Known rows, with every way that one mark hangs from another:
kolus{posa{berep{pari zevi} soti}}: [-37   9  -6  -5   1  33 -45  71  -8  93 -22  -5   6  38   8  -4 -19  40
  26]
posa{berep{zevi} kolus soti}: [-40   1 -38 -24 -31   2 -62  64   0  77 -34 -30   3  13   9  13  12  55
  29]
pari{berep{zevi{posa soti}}}: [-31  -9 -30   4  36  27 -37  53  20  53 -78   3  -4  27   9  33  -5  29
   6]
kolus{posa{soti}}: [-12   7 -10  -3 -22  22 -37  67 -14  64 -13  21   2  28   6 -11  -7  31
  13]
zevi{posa soti}: [-32  -5 -28  -4  29 -12 -42  61   9  27 -54  16  11  23  28  32 -13  14
  23]
zevi{posa{berep kolus}}: [-37 -13 -28  -2 -16  14 -53  56  15  66 -32 -15  14  -4  21   9   0  46
  39]
zevi{pari posa soti}: [-40 -14 -37 -11  57  -9 -17  70  11  16 -85  27  15  19  23  14 -20  21
  39]
zevi{pari{berep} posa soti}: [ -32  -29  -42   -5   63   12  -16   70   17   33 -103   20    3   17
    7   24  -13   23   32]
berep{pari zevi{posa}}: [-78  21 -14   4  45  13 -27  82  19  54 -53  13  27  41  43  -3 -43  46
  32]
zevi{pari posa{kolus soti{berep}}}: [-25 -14 -49 -13  21   9 -25  93   5  36 -68  10  14   5  21 -16  -4  47
  63]
berep{pari zevi{posa soti}}: [-76  18 -17   4  69  -3 -30  85  21  48 -68  11  23  47  44  17 -44  35
  26]
posa{berep soti}: [-29  -5 -24 -40 -39   1 -48  44 -24  57 -18  -5   9  22 -11  22   2  40
  32]
zevi{posa}: [-35  -2 -22  -3  -5   9 -35  57   6  35 -34  19  17  14  27   3 -13  31
  31]
pari{berep{zevi{posa{kolus soti}}}}: [-31  -9 -36   4   8  33 -39  64  17  65 -69  -1  -6  20   7  16   2  41
  11]
posa{berep{zevi{pari}} soti}: [-46   2 -32 -39  -4   8 -40  52 -13  52 -45  -6   8  32   0  12  -4  43
  40]
soti{berep pari}: [ 45  17 -17 -25  51   0 -34  47   3  -7 -47 -20  10  18  26   4  -3  48
  35]
kolus{posa{soti{berep pari}}}: [ 22  11 -13  -8   9  25 -40  71 -11  50 -27  -1  -2  31  12 -14  -4  34
  25]
zevi{pari{berep} posa{kolus} soti}: [ -31  -32  -51    3   53    8  -22   80   26   46 -104    7    1    3
   12   19   -5   35   30]
soti{berep{zevi}}: [ -6  21 -11 -12  51  11 -43  50   2  13 -32   0  18  25  30  20  -9  43
  33]
soti{berep{pari zevi{posa{kolus}}}}: [-28  19 -15   1  69  15 -40  80  14  38 -45  -8  26  26  40  11 -25  53
  47]

Rows:
[-27   4 -13 -10   0  35 -43  63  -7  79 -30  -2   1  32   4  -7  -9  35
  28] | kolus{posa{berep{zevi{pari}} soti}}
[  3   2 -50 -18 -19  -3 -39  79   7  50 -66 -19 -11  13  12  -7  15  56
  12] | posa{kolus soti{pari{berep{zevi}}}}
[-42   5 -28 -36 -19   6 -52  48 -14  57 -31 -12   7  34   2  21  -1  39
  33] | posa{berep{zevi} soti}
[-46 -18 -29 -17  19  19 -22  55   8  42 -60   8  20   8  12  -4 -17  41
  58] | zevi{pari posa{berep}}
[ 33  27 -21 -21  71   4 -38  52  13  -6 -60 -27   7  30  38   2  -5  46
  36] | soti{berep{zevi} pari}
[-25  25  -4  -8  68  11 -34  66   4  28 -36   1  27  33  32  16 -29  54
  38] | soti{berep{pari zevi}}
[-12 -10 -49  -7 -15   8 -41  83  12  53 -62  -8  -2   9  21  -8   5  40
  32] | zevi{posa{kolus soti{pari{berep}}}}
[-22  -4 -30   5  63  -8 -48  87  17  41 -58  -9  18  12  35  31 -15  34
  39] | zevi{posa{kolus} soti{berep{pari}}}
[-51  -9 -27 -19 -11  13 -41  72  -6  69 -35  -1  18  25  11   8 -18  37
  49] | zevi{posa{berep{pari} soti}}
[-14  12 -22 -10  70  19 -35  63   9  13 -54   3  19  23  34   8 -14  41
  52] | soti{berep{zevi{pari posa}}}
[  2   7 -44 -24 -34 -20 -39  77  -3  36 -45 -11  -2   9  17 -14  13  55
  17] | posa{kolus soti{pari}}
[-10  16 -18  -7  56  18 -46  57   8  18 -39  -3  17  25  35  17 -11  37
  44] | soti{berep{zevi{posa}}}
[ -9  -6 -34   1  52  -8 -55  76  16  31 -57  -9  11   7  35  36  -1  27
  37] | zevi{posa{kolus} soti{berep}}
[-23  15 -34 -14  10  -5 -46  93  -3  52 -37  -7  13  19  24   4  -3  61
  34] | posa{kolus soti{berep{pari zevi}}}
[-27   4   8   3   2  35 -40  53  -2  88 -10  -1  14  22   4  -1 -21  45
  19] | kolus{posa{berep{pari}}}
[-38  15 -40  -6  12   5 -44  76  19  39 -61  -6   3  27  43  -9  -6  39
  30] | berep{zevi{posa{kolus soti{pari}}}}
[ -8 -10 -33 -18  40  -8 -48  52  16  32 -70 -25   3  23  24  30  -8  18
  35] | zevi{posa{berep} soti{pari}}
[-18 -11 -45 -17 -22   6 -53  71   8  61 -48 -28   3   7  19  -3   6  42
  46] | zevi{posa{berep kolus soti{pari}}}
[-18  -5 -42  -7  -6   6 -49  85   3  46 -37   0  11   7  27   2   2  40
  46] | zevi{posa{kolus soti{berep}}}
[-38  17 -34 -12  18   7 -40  69  12  30 -60   3   5  37  39  -5 -12  30
  30] | berep{zevi{posa{soti{pari}}}}
[-26   5  -2   1  14  40 -41  48   5  74 -28  -3   6  24  10  -5 -14  40
  23] | kolus{posa{berep{zevi{pari}}}}
[ 15  19 -34 -34  24  -4 -39  69 -10   9 -51 -10   3  36  21   1   0  38
  36] | posa{soti{berep{zevi} pari}}
[ -1   5 -37 -19 -15  -8 -49  79 -11  41 -25  -4   8   5  14   8  13  55
  30] | posa{kolus soti{berep}}
[-46  -5 -29 -24 -34  -4 -48  76  -9  89 -23 -22  15   9  -1  11  -3  68
  33] | posa{berep{pari} kolus soti}
[-45   4 -14 -24  17  13 -37  32   5  45 -42  -9  16  21  10  16 -11  49
  32] | posa{berep{zevi{pari}}}
[-61  11  -4 -16  20  12 -40  44   5  65 -31 -13  25  29  14  20 -25  55
  29] | posa{berep{pari zevi}}
[-51 -11 -35  -9 -20   8 -49  81   4  81 -37 -13  15  10  16   3  -8  48
  47] | zevi{posa{berep{pari} kolus soti}}
